Each row comes from the steps of one walk. Every step used is in the known rows, and no mark comes twice. Write the walk behind each row, first mark first.
Known rows:
geliru -> mineg: [ 1.27 -2.67 -5.95 -4.32 -1.98 -0.59 -1.31 -0.32 -4.63  1.97 -2.13 -2.06
 -3.25  2.44  0.40 -3.70 -4.53  3.97  2.51  0.73  1.68  1.02 -2.11]
divo -> kelod -> mineg -> kotum -> todu -> geliru -> galokis: [ 3.62  2.64 -2.81 -4.50  3.68 -0.77  0.48  0.67 -5.05  4.80  0.70 -4.14
 -2.91 -0.81  2.55  0.27  3.17  6.27  0.87  3.00 -0.09 -1.06 -3.84]
divo -> geliru -> galokis -> kelod -> mineg: [ 4.56 -2.61 -1.50 -0.55  4.65  1.60 -2.13 -1.32 -3.44  4.53  0.17 -2.13
 -2.09 -3.38  0.70 -0.68 -2.09  1.86 -0.82  2.46  1.62 -2.31  0.71]
geliru -> divo -> kelod: [ 0.44 -1.56 -4.86  1.76  0.50 -3.13  3.62 -2.35 -1.98  1.66  4.02 -6.37
 -1.77  2.66  0.97 -1.86  0.48  1.60  1.89  4.67  0.21  0.22  1.43]
todu -> geliru -> galokis -> kelod -> mineg: [ 4.14 -0.30 -0.95 -0.61  3.85  3.13 -2.83  1.04 -3.95  5.15  0.73  1.70
 -3.25 -2.73  0.57  1.38 -1.21  4.79  2.42  4.02 -0.18  0.17 -4.08]
kelod -> divo -> geliru: [-2.02 -2.07 -0.29  1.19 -1.39 -0.84  1.15 -1.12 -0.33  5.32 -1.97 -5.15
 -2.23  0.93  1.76 -0.64 -7.99 -1.61 -0.48  4.34 -0.36 -0.14  4.35]
todu -> geliru -> galokis: [ 4.16 -0.85 -0.37  1.65  2.92  2.41 -0.81  1.20 -4.87  5.25 -0.48 -0.04
 -0.53 -2.15 -1.73  1.99 -2.50  3.44  2.55  3.52 -0.27  1.56 -1.33]
galokis -> kelod -> mineg -> kotum -> todu: [ 0.70  3.44 -2.28 -3.98  3.53 -0.30 -3.83  0.37  0.23 -0.47  1.76  0.18
 -3.68 -3.37  1.21  0.05  0.85  2.84  0.99  1.72  0.36 -4.73 -5.25]
divo -> kelod -> mineg -> kotum -> todu: [ 2.27  3.48 -2.99 -4.96  2.64 -2.34  1.11  0.04 -3.76  3.18  0.75 -4.44
 -2.84 -0.21  2.09 -0.49  2.61  5.42  0.17  2.12 -0.44 -2.01 -3.61]
todu -> geliru: [ 3.33  2.12  0.89  0.50  1.51  0.32 -0.20  0.72 -3.07  3.78  1.28 -0.27
 -1.80 -0.62 -1.93  2.63 -4.10  2.05  1.32  2.83 -1.64  0.26 -2.97]
galokis -> kelod -> divo: [-2.71 -1.03 -2.98 -0.06  0.96 -0.38 -1.49 -1.58  1.67  0.93  0.44 -0.72
 -3.51 -1.94  1.56 -0.22 -1.61  1.77  0.16  3.77 -0.56 -1.63 -1.09]
geliru -> divo -> kelod -> galokis: [-1.13 -4.03 -5.66  2.68  0.36 -0.92  2.78 -1.41 -1.60  2.22  4.89 -6.88
 -1.07  1.16  2.39 -2.28  1.15  2.66  2.64  5.23  0.16  1.41  1.41]
kelod -> mineg -> kotum -> todu: [ 1.01  4.43 -0.73 -4.04  0.41 -0.59 -1.96  2.16 -1.67  2.25 -1.07 -2.19
 -1.80 -0.47  0.38 -1.08 -3.45  1.87  2.94  1.16  0.86 -3.51 -3.07]
geliru -> todu: [-0.42 -1.26 -5.58  2.22  3.01 -3.10 -0.74 -0.68 -3.41  3.66 -2.47 -0.87
  0.10 -1.32 -3.20 -2.09 -1.03  2.48  0.45 -0.86  1.46  0.16 -2.55]
kotum -> todu: [ 2.17  2.54  1.42  0.77  0.20 -2.30 -0.51  2.43 -3.06  0.85 -1.80 -2.33
  1.09 -0.92 -1.74 -2.59 -0.66 -1.08  2.76  1.26 -2.17 -3.36  1.34]
mineg -> kelod -> divo -> geliru -> todu: [-4.13 -0.63 -1.51 -0.22  2.20 -0.02 -1.70 -3.25  0.50  2.01  0.86 -3.63
 -4.53 -0.97 -0.16  1.16 -3.51  1.99  0.44  1.92  2.76 -1.83 -0.11]
kotum -> todu -> geliru -> divo -> kelod -> mineg: [ 3.79  3.79  1.75 -0.69  0.85 -1.83 -0.38  2.77 -4.64  4.53  1.98 -3.40
 -3.20  1.09  2.09 -1.87 -0.33 -0.25  3.70  4.50 -2.99 -2.75 -0.93]
kelod -> divo: [-3.64 -2.09 -1.58  1.55 -3.23 -0.67  1.44 -0.62  0.19  3.80 -3.18 -3.31
 -1.54  1.29  0.81 -1.22 -6.77  0.09  1.68  3.90 -0.42  0.95  2.82]
galokis -> kelod -> mineg: [ 1.14  1.11 -2.44 -3.64  2.14  0.41 -3.46 -1.08  0.45  0.65  1.68  2.14
 -5.02 -1.35  1.62 -1.41 -0.34  4.02  1.04  2.17 -0.20 -3.55 -5.70]
kotum -> todu -> geliru: [ 3.81  4.01  3.13  0.51  1.13 -1.38 -1.00  3.39 -4.12  3.13 -0.20 -1.58
 -0.71 -0.90 -1.16 -0.35 -1.20 -0.76  2.94  2.51 -3.28 -2.74 -0.49]
kotum -> todu -> geliru -> galokis -> kelod -> mineg: [ 4.54  2.55  2.14 -0.77  2.58  0.75 -3.09  3.67 -4.84  4.24 -0.75 -0.06
 -2.22 -2.25  0.81 -1.40  0.38  1.17  3.46  3.52 -2.11 -2.88 -1.60]
divo -> geliru -> galokis -> kelod: [ 4.21 -3.08 -1.70  1.24  5.31  1.00 -1.34 -1.61 -3.31  3.45  0.24 -2.80
 -0.45 -4.17 -0.60  0.14 -1.25  1.16 -1.57  2.27  1.35 -1.86  1.99]

Write each row's walk:
[ 2.21  0.96 -0.59  2.49  0.84 -0.50  0.70  0.15 -2.44  3.83  4.06 -2.44
 -2.65  1.40 -0.84  1.42 -4.50  0.21  2.90  5.08 -0.87  0.51 -1.05] : todu -> geliru -> divo
[ 1.34  4.69 -0.68 -3.24  0.59 -0.65 -1.95  2.33 -2.00  3.22  0.97 -2.81
 -3.12  0.46  1.41 -0.51 -4.01  1.04  3.86  2.78  0.64 -2.96 -2.98] : kelod -> mineg -> kotum -> todu -> geliru -> divo
[ 2.15 -1.73 -3.45 -0.73  4.27  2.38 -3.43  1.10 -2.85  1.96 -1.83 -0.21
 -0.55 -4.90  0.28 -1.36  1.95  4.28  2.67  2.38  2.18 -2.05 -1.19] : geliru -> galokis -> kelod -> mineg -> kotum -> todu
[ 1.07  5.42 -1.47  0.44  4.14 -3.17  0.92  2.27 -2.67  0.73  2.20 -6.73
  1.09 -3.24 -1.69  3.52  0.69 -0.40  1.14  2.57  0.12 -2.15 -0.39] : mineg -> kotum -> todu -> geliru -> divo -> kelod
[ 4.38  1.97  2.34  1.29  2.12  0.05 -1.54  3.64 -5.44  3.82 -1.52 -1.43
  0.34 -2.16 -0.98 -0.99 -0.29  0.12  3.47  3.03 -2.27 -1.72  0.65] : kotum -> todu -> geliru -> galokis
[-0.33  3.63 -1.98  1.08  4.06 -1.66  0.35  2.85 -2.37  0.86  2.67 -7.12
  1.65 -4.27 -0.87  3.17  1.15  0.43  1.73  2.84  0.12 -1.21 -0.22] : mineg -> kotum -> todu -> geliru -> divo -> kelod -> galokis
[ 1.95  2.47 -4.29 -4.98  2.72 -1.93  1.55 -1.05 -3.14  3.05  1.20 -4.05
 -3.02  0.02  2.02  0.36  1.73  6.35 -0.22  1.99  0.18 -1.15 -4.16] : divo -> kelod -> mineg -> kotum
[-2.17 -0.96 -4.23 -2.12  2.45 -0.63 -2.12 -1.69  0.52  1.60  1.05 -3.17
 -4.47 -2.57  2.56  0.70 -2.50  0.90 -1.55  3.55  1.05 -1.80 -0.69] : galokis -> kelod -> divo -> geliru -> mineg -> kotum
[ 1.63 -0.49 -2.09  1.76  1.80  0.54  1.44  0.23 -3.12  4.88  5.53 -4.07
 -2.93  0.33  1.55  1.38 -1.12  2.72  2.26  5.77 -1.50  1.87 -1.76] : todu -> geliru -> divo -> kelod -> galokis
[ 3.36  0.34 -2.28 -3.08  0.19  0.57 -1.50  1.01 -5.39  4.59  0.46 -0.82
 -4.45  1.55  0.27  0.48 -5.18  3.49  2.31  2.68 -0.51  1.47 -4.02] : todu -> geliru -> mineg
[ 2.77  1.23 -1.55  1.30  1.95 -1.18  1.89 -0.40 -3.48  4.50  4.93 -3.77
 -3.36  1.54  0.57  1.71 -1.72  2.10  1.79  5.48 -1.55  0.79 -1.75] : todu -> geliru -> divo -> kelod
[ 0.86  3.80 -2.29 -3.23  3.51 -0.11 -3.64  0.50  0.01  0.73  3.85 -0.44
 -4.76 -2.54  2.09  0.52  0.31  2.18  1.60  3.47  0.36 -4.17 -5.32] : galokis -> kelod -> mineg -> kotum -> todu -> geliru -> divo
[ 1.98 -4.03 -4.32  1.69  4.10  2.12 -2.03 -0.68 -2.47  1.31 -1.73  0.35
  0.58 -4.63 -1.07 -1.02  1.95  4.39  1.82  2.11  1.75 -0.34 -0.18] : geliru -> galokis -> kelod
[ 3.11  4.33 -2.24 -5.06  3.18 -1.86  0.80  0.54 -4.28  4.23  1.70 -4.06
 -3.65 -0.19  2.46  0.64  2.27  5.60  0.40  2.82 -1.02 -1.61 -4.52] : divo -> kelod -> mineg -> kotum -> todu -> geliru
[ 2.96  3.39  1.46 -2.64  1.11 -0.45 -2.68  2.84 -5.15  2.58  0.20 -1.79
 -3.39  0.05  0.16 -1.14 -1.22  1.10  3.76  2.19 -1.52 -2.50 -2.17] : kotum -> todu -> geliru -> mineg -> kelod
[-1.35 -4.17 -1.13  2.08 -0.50  0.57  0.86 -0.97 -1.77  6.24 -3.12 -4.98
 -1.52 -0.42  1.80 -1.13 -6.81 -0.59 -0.01  4.59  0.67  0.75  5.59] : kelod -> divo -> geliru -> galokis
[ 1.83  1.45  0.97 -2.07  0.93  0.99 -3.26  3.43 -4.73  2.99  0.87 -2.18
 -3.02 -1.06  1.29 -1.48 -0.66  1.87  4.21  2.61 -1.54 -1.60 -2.13] : kotum -> todu -> geliru -> mineg -> kelod -> galokis
[-2.02 -1.34 -3.57  0.27  3.30 -0.97 -1.99 -2.06  0.51  2.93  0.71 -1.76
 -3.90 -2.71  1.85 -0.21 -1.69  0.64 -2.05  3.31  0.32 -1.93 -0.85] : galokis -> kelod -> divo -> geliru -> todu
[ 1.03  5.81 -0.13  0.39  3.81 -2.14 -0.41  2.83 -2.25  0.16  0.43 -4.73
  2.12 -4.29 -3.47  4.08 -1.06 -0.72  1.24  1.11  0.15 -2.55 -0.67] : mineg -> kotum -> todu -> geliru
[ 3.46  3.43  1.55  1.01  1.46 -2.36  0.44  2.62 -4.36  3.42  2.08 -4.01
 -1.76  0.49  0.58 -1.11  0.46 -0.96  3.02  4.43 -3.21 -2.25  0.22] : kotum -> todu -> geliru -> divo -> kelod
[ 3.15  1.53 -1.35 -0.40  1.51 -0.65  1.15 -0.12 -3.66  5.40  4.76 -3.07
 -4.90  2.27  1.94  0.63 -2.44  2.56  2.30  5.66 -1.27  0.55 -2.93] : todu -> geliru -> divo -> kelod -> mineg
[-0.06 -0.61 -7.17 -4.49  0.04 -1.15 -1.22  0.17 -3.90  0.42 -1.52 -4.05
 -1.47  0.16 -0.55 -0.49 -4.13  3.43  1.61 -0.02  3.28  0.86 -2.17] : geliru -> mineg -> kotum
[-2.80 -2.63 -2.17  1.93  0.11 -1.75  0.51 -1.23 -1.36  6.74 -2.81 -5.02
 -2.43  0.23  1.32 -1.43 -7.12 -1.20 -0.96  3.32  0.51  0.36  3.23] : kelod -> divo -> geliru -> todu
[ 1.23 -3.00 -2.85 -3.29  2.06  1.54 -2.40 -1.75 -3.48  2.75  2.07 -4.60
 -3.91 -0.85  1.34 -0.88 -4.02  2.74 -0.01  1.05  2.48 -0.85 -0.49] : divo -> geliru -> mineg -> kelod -> galokis
